Every row comes from one small tree of marks. Brackets hold a mark, then the marks that hang from it, in alphabetical order. Every link used is in the known rows. Which tree was each row made from?
(in the rows, 128 means zero)
Known rows
(gelekig (kulesi (daroda pefo) zagopo (zupekis (dalo kodof) rodet))): [ 93 126  69  72 127 111  53 142 141  92 126 184 142 141 111 104 111 144
 134 117 110 118 113 119 163 131 129  87 141 114  89 101 111 166 188 132
 122  36]
(zupekis (nitoli zagopo) (rodet (daroda (dalo kodof) kulesi))): [ 67 130 123 100 131 138  42 123 136 103 126 187 161 173  93  86 135 104
 128 108 144 130 103 106 139 149 117  60 145  54  92  99 106 152 157 144
 112  79]
(zupekis (dalo daroda (kodof (pefo gelekig) rodet) (zagopo kulesi))): [ 69 156 130  95 124 118 123 157 121  78  66 112 132 151 111 100 137 157
 122 101 157 121  67 131 161 140 106  93 142 122 126  87 108 167 164 110
 119 134]
(nitoli (daroda (pefo (zupekis (dalo kodof) rodet)))): [100 122 116  97 128 129  73 135 139  90 133 161 147 156  84 102 140 157
 127  98 147 120 103 133 154 139 138 113 147  55 100 105 122 171 152 131
 115 113]
(pefo zupekis): [101 117 132 108 134 125 147 136 139  72 168 133 141 144  67 101 131 164
 125 122 160 119 101 135 133 143 152 148 134 100 123 100 139 165 151 136
 124 143]
(kulesi zagopo): [122 129 108 103 136 127 121 132 152  76 163 138 139 148  83 101 122 149
 126 129 138 123 109 129 130 146 145 124 130 130 117 102 128 161 162 137
 123 106]
(zupekis dalo (rodet daroda)): [120 132 125 102 143 117  95 131 145  88 128 151 158 156  60  89 132 135
 124 108 142 124 112 117 140 130 150 143 144  60 109 102 132 151 153 140
 117  86]
(dalo (kodof (rodet (daroda kulesi))) zagopo): [ 76 142 124  90 139 122 121 135 134 100  94 135 146 166 107  97 118 151
 121 115 151 121  83 115 148 146 116  77 140 124 119  98 120 158 162 128
 120 130]
(nitoli (zagopo (kulesi daroda zupekis))): [ 79 129  83  99 125 128  98 143 136  84 165 160 147 139 112 106 116 142
 130 130 127 116  96 155 130 155 134 103 129 129 120 108 125 151 171 153
 122  93]
(nitoli zagopo): [111 125 115 104 137 137 102 129 149  80 163 138 142 158  77  96 133 134
 127 127 155 126 108 139 128 153 144 124 131 102 120 107 131 154 147 146
 114 134]
(rodet (daroda (kulesi (zupekis nitoli)) (pefo (gelekig dalo)))): [ 54 123 122  99 128 125 138 128 130  92 150 169 150 164 101 101 138 111
 138 108 121 130  86 114 139 147 135  77 144  95  92  88 128 160 157 125
 124  89]
(daroda dalo nitoli): [ 91 129 131 100 127 131  94 122 137  86 194 157 143 169  65 102 144 116
 125 121 138 130  99  90 130 148 156  55 131 100 121 101 138 163 156 132
 117 102]
(rodet (daroda (dalo kodof))): [ 93 136 116  91 134 138 110 133 134  90 143 151 146 159  83  99 123 127
 128 108 150 124 102  86 133 148 140  76 140  99 121 106 136 162 163 133
 115 108]
(dalo daroda (zagopo kulesi)): [ 75 146 132 102 133 130  91 134 130  75 117 136 134 155  88 105 129 175
 121 111 142 123  88 169 141 148 120  67 137 124 133 112 123 160 162 145
 122 119]
(dalo (kodof pefo)): [116 128 118 101 133 129 129 139 142  71  83 110 141 152  74 100 139 144
 128 126 145 122 107 104 139 151 143  88 134 135 126 102 129 162 148 131
 122 156]
(rodet (daroda nitoli pefo)): [ 74 134 125 106 138 124  94 119 137  97 163 160 144 172  75 105 150 105
 123 117 117 130  99 111 127 149 154  49 135 121 122 104 143 159 148 132
 116 109]
(dalo (daroda (nitoli zagopo)) (kodof pefo)): [ 74 138 114  99 127 134  62 138 132  86 109 147 131 154  97  97 159 118
 124 119 149 126  99 126 135 154 121  52 133 127 132  94 123 168 151 143
 112 152]
(zagopo (kulesi (daroda nitoli pefo) (zupekis dalo))): [ 60 131  94  96 119 111  72 132 129  90 167 179 146 156  97 114 138 129
 128 120  92 122  92 126 140 147 145  31 133 122 114 107 130 159 176 128
 125  51]
(zupekis (dalo (daroda pefo)) nitoli): [ 96 127 133 114 134 112  57 124 139  82 142 156 140 172  63  94 163 131
 126 107 148 133 106 145 145 146 145  57 142  70 109 102 123 165 148 134
 122  99]
(kodof dalo (pefo (gelekig kulesi) (zupekis (rodet daroda)))): [ 77 130 143  93 136 130 201 161 124  84 116 128 155 134  85  93 146 114
 129 111 151 120  91 108 152 133 148 181 142 105 114  75 126 165 153 126
 124 111]
(rodet daroda): [107 132 121 106 143 127 133 130 143  86 149 136 149 157  71  97 129 135
 127 119 144 124 106 121 127 146 152 122 135 109 124 104 142 154 152 143
 120 123]
(kodof (rodet (daroda kulesi))): [ 84 130 127 103 141 120 144 130 140 101 133 134 160 167  84  95 130 133
 122 123 141 123  89 106 136 148 145 106 134 107 122 102 132 148 149 132
 121 115]
(tifo kulesi): [106 134 136 102 138 128 137 125 143  77 135 124 150 159  74  99 138 167
 127 124 135 128  97 118 134 151 160 104 132 104 135 110 135 148 152 147
 117 125]
(tifo (kulesi zagopo)): [106 139 123  98 135 126 134 129 150  77 150 138 146 148  93 102 128 166
 126 126 126 126  96 122 134 150 152 118 130 123 131 107 123 153 167 145
 120  95]
(dalo (daroda (kulesi (zupekis rodet)) nitoli)): [ 66 127 120  98 129 110  61 123 133  93 125 180 145 151  92  98 143 162
 122 119 130 121  92 127 144 136 129  65 141  96 110  93 131 161 164 146
 127 106]
(pefo (gelekig (dalo kodof) kulesi) (zupekis rodet)): [ 89 121 124  77 126 140 144 143 127  75 145 141 137 150  73  94 113 160
 141 100 148 122 101 116 153 123 133 171 144  79  99  90 126 165 153 139
 113 139]
(nitoli (daroda dalo (pefo gelekig zupekis)) (zagopo kulesi)): [ 34 132 124 103 117 162 109 139 127  93 213 170 143 157 120 115 139 126
 129 100 140 126  74 146 134 162 129  91 135  89 112 107 122 169 153 120
 109  95]
(daroda (dalo kodof) (pefo (zupekis nitoli))): [ 72 118 133 105 124 129  91 129 130  81 161 162 139 162  77 103 144 126
 127 109 156 127  96 107 142 151 139  56 141  80 101  98 121 174 155 124
 122 120]
(nitoli (daroda (dalo zagopo) kulesi pefo)): [ 63 131 133  95 131 151  75 121 136 101 156 163 145 183 104 115 146 137
 124 113 138 130  87 120 146 164 130   4 138 102 113 118 122 169 159 117
 116  74]
(rodet (daroda (pefo zupekis))): [ 71 123 133 107 138 126 137 135 135  87 157 151 144 150  79 107 138 138
 122 110 143 121  96 128 132 147 150 119 139 109 121 104 143 165 150 128
 121 116]
(nitoli (daroda kulesi) zagopo): [ 89 123 113 103 133 151  89 124 149  97 163 151 153 170 101 100 137 140
 130 124 144 128 103 148 130 164 133  87 131  95 118 114 124 154 147 149
 112 117]
(tifo (kulesi (daroda nitoli pefo) zagopo zupekis)): [ 64 139  93  90 125 111  97 131 139  96 181 184 139 144 129 114 139 139
 124 130  97 123  84 117 137 152 149  44 129 153 123  97 126 163 184 136
 124  58]

Which tree is each row?
[ 55 130 132  98 136 129 117 127 134 109 149 157 161 180  87 105 142 108
 119 116 130 127  84  76 140 155 145  38 135  97 116 109 130 155 152 108
 117  67]
(kodof (rodet (daroda dalo kulesi pefo)))
[ 75 129 154 106 134 121  96 137 129  89 161 176 151 150  82  91 135 117
 119  99 169 122  91 133 145 136 130 124 148  55  95  85 116 169 161 139
 124  95]
(pefo (zupekis nitoli (rodet (daroda (dalo zagopo)))))
[ 90 131 106 103 129 113 109 146 141  86 190 176 131 136 108 105 128 158
 124 110 140 119  91 133 146 125 135 160 140  97  95  86 122 179 173  99
 120  57]
(kulesi (daroda (pefo gelekig (zupekis dalo rodet))) zagopo)
[ 94 125 134 106 141 120 130 138 138  86 150 153 152 140  71  93 126 150
 120 109 153 117 101 129 135 133 147 171 143  78 112  95 137 159 150 143
 122 123]
(pefo (zupekis (rodet daroda)))
[101 137  88  88 121  92 107 149 141  93 150 165 152 139 129  90 123 139
 130 122 137 119  87 118 157 145 137 111 136  99 105  81  98 157 190 145
 127  76]
(tifo (kulesi daroda zagopo (zupekis (dalo (kodof rodet)) nitoli)))
[ 74 124 118  95 120 157 108 151 133  88 154 151 147 145 111 104 145 115
 127 110 168 120  95 120 140 163 129 102 135  90 120 100 118 173 153 136
 113 132]
(nitoli (daroda (dalo (kodof (pefo zupekis)))) zagopo)
[ 99 120  97  83 131 122 125 138 146  77 154 151 144 135  95 103 109 145
 134 129 127 120 111 133 144 144 145 129 132 135 109 100 126 158 177 150
 128  90]
(gelekig (kulesi zagopo zupekis))
[113 135 128 101 140 119 193 157 137  91 109 106 164 154  80  92 155  84
 121 127 152 120  89  92 142 154 157 121 132 124 129  83 128 155 146 126
 127 122]
(kodof dalo pefo (rodet daroda))
[ 56 133 104  94 128 116 109 129 139  98 158 184 150 142 115 105 122 132
 126 124 108 122  92 114 130 146 131  80 133 140 115  93 129 159 181 138
 129  67]
(rodet (daroda (kulesi zagopo zupekis) nitoli))
[ 81 137  93  99 123 111  86 142 129  79 119 156 137 144 118 102 113 155
 132 121 137 118  89 159 147 151 115  54 140 135 105  95 107 164 181 152
 132 117]
(dalo kodof (zagopo (kulesi daroda (zupekis nitoli))))
[ 99 124 125  83 131 145 159 134 135  74 171 126 139 167  68  97 122 133
 142 114 136 131 105 114 141 138 152 135 134 103 112 100 136 158 150 140
 113 122]
(pefo (gelekig dalo kulesi))
[ 57 143 121  96 120 120  92 150 120  84 100 154 137 140 107 107 133 155
 117 115 122 114  85 133 149 138 115  68 138 140 118  90 110 171 168 133
 124 116]
(dalo (kodof (pefo (zupekis rodet))) (zagopo (kulesi (daroda nitoli))))
[ 55 141 107  88 123 112  44 129 135 104 128 174 137 171 108 103 146 137
 120 110 123 127  87 104 153 143 116  14 135 113 114  97 111 169 171 111
 119  71]
(zupekis (dalo (daroda (kulesi zagopo) nitoli pefo) (kodof rodet)))
[100 123  88  72 124 120 100 142 143  76 124 157 143 135  98 100 105 151
 140 118 129 120 112 120 156 138 132 125 138 114 104 101 117 161 187 145
 124  77]
(gelekig (kulesi zagopo (zupekis (dalo kodof))))
[ 73 138 139 100 128 107  81 144 130  88  59 133 144 166  98  88 156 135
 120 111 164 126  85 126 166 147 108  48 143  94 112  86  97 167 159 124
 125 124]
(zupekis (dalo (daroda kulesi) (kodof pefo rodet) zagopo) nitoli)
[ 69 132 107  69 123 140  66 137 125  99 159 156 139 177  89  88 137  96
 133 109 144 129 103 124 150 145 124  69 130  95 119  94 117 157 152 164
 105 134]
(gelekig (dalo (daroda (nitoli zagopo)) (kodof rodet)) kulesi)
[ 43 133 137  99 120 108 113 151 130  93 138 160 146 142 103  99 156 133
 114 115 137 120  80 115 151 140 128 101 131 111 124  82 113 173 168 114
 127  79]
(kodof (pefo (zupekis (dalo (daroda (kulesi zagopo) nitoli)))) rodet)
[ 98 142 134  90 133 136 127 141 129  75 155 134 121 158  91  98 132 159
 130 101 168 127  85 148 143 136 122 114 141 109 122  90 133 173 157 132
 116 139]
(pefo (gelekig (dalo daroda zagopo)))
[ 69 129 129 103 133 125 137 135 133  86 168 151 141 151  95 111 144 170
 122 121 130 122  85 126 138 150 158  91 132 116 134 108 135 165 159 130
 120 100]
(tifo (kulesi (daroda (pefo zupekis))))
[ 61 128 131 106 134 107  42 122 133  91  93 178 141 159 102 100 149 155
 120 113 142 124  87 160 159 143 113  36 150  89  90  93 111 167 162 136
 131  97]
(dalo (daroda (kulesi (zupekis nitoli rodet)) pefo) zagopo)
[ 69 121  90  85 122 129  69 136 141 108 127 167 156 164 127 104 138 126
 130 114 142 122  89 127 157 162 121  65 139  80 101 105 111 158 161 130
 114  96]
(nitoli (daroda (kulesi (zupekis (dalo (kodof rodet)))) pefo) zagopo)
[ 71 148 139  84 133 104  84 131 131  95 119 178 157 145  99  95 138 141
 122 103 127 123  82 124 153 132 138 108 148  71 115  90 123 152 178 151
 118  69]
(tifo (kulesi (zupekis (dalo zagopo) (rodet (daroda nitoli)))))
[ 66 128 130 107 137 130  81 119 137  89 121 150 138 172  80 107 150 166
 122 119 132 128  95 128 139 152 135  29 137 115 126 115 134 164 149 123
 121 103]
(dalo (daroda kulesi pefo))
[ 83 136 140  94 129 131  84 125 133  86 182 157 135 168  78 104 141 123
 121 117 148 129  90 109 137 147 140  47 135 109 121  98 131 169 164 130
 117 103]
(daroda (dalo zagopo) nitoli)
[ 84 125 125  99 129 149 102 122 142  97 176 154 156 174  89 106 138 139
 130 117 139 128  98 108 136 159 145  51 134  87 118 115 130 160 156 132
 118  90]
(nitoli (daroda dalo kulesi))
[ 63 142 109  96 116 164 108 145 130  87 138 140 146 156 126 107 137 115
 133 108 137 126  83 119 136 166 119  70 134 112 121 104 112 162 155 127
 107 119]
(nitoli (daroda (dalo (kodof (pefo gelekig)))) (zagopo kulesi))
[ 81 150 135  93 135 133 122 147 128  88  87 141 138 148 105  99 131 124
 123 101 156 121  80  89 149 136 117 103 149 108 109  84 121 172 163 109
 114 116]
(zupekis (rodet (daroda (dalo (kodof (pefo gelekig)) zagopo))))
[ 52 131 114  93 113 162 103 152 127  85 136 150 153 147 114 110 138 122
 127 107 141 119  89 127 139 167 121  79 132  99 125 109 112 165 157 139
 114 115]
(nitoli (daroda (dalo (kodof (pefo zupekis)))) (zagopo kulesi))
[ 90 124  92  94 127 130 115 132 150  91 160 163 152 141 124 108 119 157
 131 126 129 119  98 142 138 156 132  99 133 125 109 103 122 162 174 141
 131  88]
(nitoli (daroda (kulesi zagopo zupekis)))
[ 64 129 138 101 136 129  92 121 130 100 162 173 152 176  76  93 142  86
 132 102 131 135  98 103 147 138 147  79 145  68  85  92 120 159 150 126
 113  72]
(zupekis nitoli (rodet (daroda dalo (pefo (gelekig kulesi)))))
